Every row comes from one small tree of marks. The marks that hang from a mark follow it in brackets, in alphabetical order. Every link used is in the known rows. Which tree was each row made from?
Known rows
datadu[gazon]: [ -2.5  -7.0   2.3  -5.8  -8.2   1.1 -11.4  19.9  12.7  -7.2   5.0 -14.6
  -6.7 -42.9  34.2 -17.3  11.3   5.5 -17.9 -46.0 -12.4]
mozap[seze[bekek gazon]]: [ 12.4   9.3  10.8  -8.4  39.4  -7.5 -31.4 -12.2   6.0 -10.7  11.0   1.6
  23.8 -43.5  24.1  -6.4 -27.9 -12.0  29.7  22.4  -0.9]
datadu[gazon[seze] gumo]: [  0.5 -14.7 -11.4  -3.5 -32.9   2.1  25.2  27.2   3.7   4.6  -7.9   1.3
 -21.8 -46.7  10.6   0.2   9.5  21.3 -15.7 -16.8  11.4]
mozap[seze[gazon[datadu[gumo]]]]: [  5.7  -6.8 -12.3   3.1  16.0  -3.8 -20.3 -25.6  -4.2 -11.8  13.7   8.8
  19.3 -39.3  16.8  21.4 -19.6   1.5  14.6  16.8  28.3]
gazon[datadu[gumo] pema seze[bekek mozap]]: [ 10.1   9.9 -12.0  10.9  16.0  -2.2  23.6 -11.1 -16.4  12.2 -22.0  16.9
   5.0  41.1 -48.3  19.7  -2.2  -1.1  10.9  55.6  23.6]
seze[gazon]: [ -5.5  -5.6  14.4  -8.0   4.8   3.0 -31.8  -5.3   8.1 -12.3  20.2  10.8
  12.1 -53.4  31.0 -16.1  -5.0  -0.5  -0.4 -30.9 -13.6]
ranob[gumo[datadu[gazon[seze]]]]: [  1.9 -16.2  10.8  -6.4 -67.5  -1.8  14.0  33.9  15.0   2.0   8.9 -22.4
 -23.9 -14.2  17.3 -21.9  32.3   5.9 -18.6 -24.5 -19.7]
gazon[datadu pema seze[mozap]]: [ -4.2  13.1  36.6   8.9  19.7   0.2  17.5  -6.2  -2.4   6.8 -18.5   2.3
   9.6  57.3 -43.3   4.9   8.9  -3.1  10.7   1.0  -2.3]
mozap[seze[bekek gazon[pema]]]: [ 12.5  15.1 -27.7  -8.2  52.2  -7.5 -20.7 -26.3  -4.3  -7.3   1.4   9.7
  16.8 -17.1  11.4  18.4 -38.2 -11.7  29.4  35.1   3.4]
seze[bekek gazon[pema] mozap]: [  3.0  16.2 -17.9  -2.3  41.2  -1.4 -31.2 -20.2  -2.9  -0.6  -2.3  11.3
  15.6  14.8   7.2  -9.0 -28.6 -15.8  16.0  21.0  -7.8]
pemoro[ranob[gumo[datadu[gazon[pema seze]]]]]: [ -6.8 -22.7 -10.7 -12.0 -51.3  -1.4  11.5  21.6  -4.7  -2.3  16.0 -18.0
 -17.5 -18.2  13.9   5.1  13.4  12.1 -33.7 -21.0 -26.2]
gumo[datadu]: [ -9.2 -17.2  51.6  -9.6 -23.6   1.5   3.0   5.4  12.5  -2.6  25.9   3.4
 -15.3 -36.7  12.0 -12.0  20.1  -0.1  -0.9 -55.8 -11.0]
datadu[gazon[seze]]: [ -2.3  -7.9  17.4  -5.5 -17.4   2.6  12.2  30.5  14.9   0.0  -8.1  -9.9
  -8.3 -20.5   9.0 -19.6  14.9   8.8  -8.1 -32.6 -12.9]
gazon[datadu[gumo] seze]: [  2.1 -13.5  26.4   6.2 -16.8   4.1  27.3   3.8  -2.1   0.6  -1.9  12.8
  -1.0 -34.2 -21.8  10.3  21.6  13.7  -6.9   3.1  19.6]
seze[gazon mozap]: [-15.3   5.8  32.1  -3.1  18.5   1.6 -36.8  -4.4   8.5  -5.6  12.9  -0.2
  19.3  -7.6  27.4 -28.6  -8.2  -9.1  10.8 -31.3 -15.1]
ranob[gumo pemoro]: [  3.6  -4.3  36.6  -0.4 -37.6  -5.4 -23.7  13.9   0.4 -13.4  25.7 -16.6
 -11.0 -82.0  65.3 -17.8  30.8   5.4 -33.4 -41.2 -16.7]
seze[bekek gazon[datadu[gumo] pema] mozap]: [ 10.8   8.0 -54.6   8.2  32.1   1.3 -25.7 -36.2 -17.3  -0.9  -3.5  17.1
  20.6  15.4  -8.7  18.1 -26.7  -9.1  10.4  59.7  20.7]
bekek[seze[gazon[datadu pema]]]: [-15.5  14.0 -28.9   9.4  25.3   8.3 -24.8 -16.0  -3.9 -12.7  16.3   8.0
   2.7  34.7  -8.0   8.6  -6.1 -12.1  -4.9   6.5   6.9]
gazon[datadu seze[mozap]]: [ -7.3   4.5  71.1   9.7   5.5   2.4   9.5   7.5   8.1   5.7  -9.7  -5.8
  18.1  39.5 -29.7 -18.9  22.1  -6.9  12.6 -14.3  -7.6]

Which tree is each row?
[ -4.5 -10.7  -7.4  -8.4 -34.2   3.0  30.0  11.4   7.6   7.6  -6.9  -7.8
 -26.6  14.5  -6.1   9.3   7.5   5.9  -4.3 -28.2  -7.6] : gumo[datadu[gazon[pema seze]]]
[  3.8 -20.3  17.7  -2.3 -85.9   0.4   4.3  28.6   9.2  -0.3  11.6 -33.6
 -23.9 -34.7  54.2 -20.6  34.6   4.5 -28.3 -32.0 -18.3] : ranob[gumo[datadu[gazon[seze]]] pemoro]
[-20.6  23.0 -14.0  13.6  40.1   6.9 -33.3 -16.4  -4.7  -4.8   9.7   0.3
   9.8  85.1 -15.1  -4.6 -10.5 -20.2   4.9   4.1   6.7] : bekek[seze[gazon[datadu pema] mozap]]
[ 18.1  -1.7 -25.0   6.1   7.1   2.0  33.6  -9.1 -14.8   5.1 -14.8  23.1
   0.9  -9.7 -44.4  33.6   0.4   7.3   1.7  57.9  24.2] : gazon[datadu[gumo] pema seze[bekek]]
[  2.4   4.4  -8.1  -4.0 -12.3   0.2  17.2   8.7   5.8  16.3 -18.7 -12.4
 -16.5  71.2 -23.0  -9.6  -7.2  -8.6  12.5   9.3 -10.5] : gumo[datadu[gazon[pema seze[bekek mozap]]]]
[  6.3   9.9 -41.5   1.2  -1.1  -1.5  20.9   8.9 -10.5  15.2 -27.4   5.2
 -14.7  27.2 -17.4   7.3 -14.1   8.4   0.1  35.4  13.8] : datadu[gazon[pema seze[bekek mozap]] gumo]
[  4.6  -3.2 -23.0   5.8   2.7   1.1   9.9 -17.5 -14.2  -4.7   6.2  17.3
 -11.0 -29.5 -10.4  36.3   5.4  13.1 -16.4   4.9  22.4] : gazon[datadu[gumo] pema]
[ -7.9  11.8 -11.9   7.7  34.3   1.1 -30.1 -32.7  -4.7  -7.1  -2.1   1.6
  27.4  34.9   2.5   4.3 -14.1 -12.6   8.9   3.5  -4.7] : seze[gazon[datadu pema] mozap]
[  2.2  17.7  29.4  -0.7  24.8  -4.0  17.5   5.6  -3.8  13.4 -19.5   7.8
   0.1  40.7 -33.0  -5.3  -8.7  -5.7  18.2  18.9  -8.9] : gazon[pema seze[bekek mozap]]
[  5.9  13.5 -25.3   8.7  50.6   0.8 -35.6 -32.8  -4.5  -3.7  -6.8   0.3
  33.9  38.8  -7.7  -1.4 -20.3 -22.9  17.9  45.5  -1.8] : seze[bekek gazon[datadu pema] mozap]
[  0.5  -3.5 -48.6  -3.3 -16.4   3.5  32.1   9.8  -7.6   6.0 -15.3   9.3
 -25.3 -27.9  -1.7  22.3  -1.6  24.4 -17.1  -5.7  14.3] : datadu[gazon[pema seze] gumo]
[ -3.5 -20.9  21.8  -7.9 -45.0   4.8  22.3  26.0  19.7   5.1   2.3 -12.8
 -18.5  -0.3   2.6 -14.6  18.1   3.0  -2.2 -39.2 -14.2] : gumo[datadu[gazon[seze]]]
[-14.9  15.3  41.6  -0.4  18.2  -1.5  19.2   4.0  -1.9   9.2 -14.1   8.8
  -1.5  36.0 -28.0  -6.3   1.0   3.8   9.4 -23.2 -11.1] : gazon[pema seze[mozap]]
[ -2.4 -29.8   9.9 -12.2 -47.6  -0.6 -18.7  28.4   4.0 -11.5  41.5 -30.2
 -12.1 -48.5  50.1 -19.4  20.7   8.9 -40.6 -47.7 -29.6] : pemoro[ranob[gumo[datadu[gazon]]]]
[ 22.4   7.7 -60.9   3.5  47.2  -7.4 -13.1 -41.4 -18.3  -7.1  -0.8  15.0
  17.1 -20.2  -3.1  43.4 -35.7  -6.8  21.3  72.9  34.0] : mozap[seze[bekek gazon[datadu[gumo] pema]]]
[ -4.2  -2.6  40.8  10.6  -9.9   1.4  19.9   3.4  -2.5   8.6  -6.7   8.7
  -0.4  15.1 -27.9  -1.6  18.3   6.6   5.0   0.6  15.5] : gazon[datadu[gumo] seze[mozap]]
[  2.6  15.5 -18.8  -0.3  19.6  -1.8  13.3  11.9   3.1  11.7 -30.5  -9.8
  -1.2  48.2 -15.2 -11.6 -13.2  -4.6   9.0  17.1  -6.4] : datadu[gazon[pema seze[bekek mozap]]]
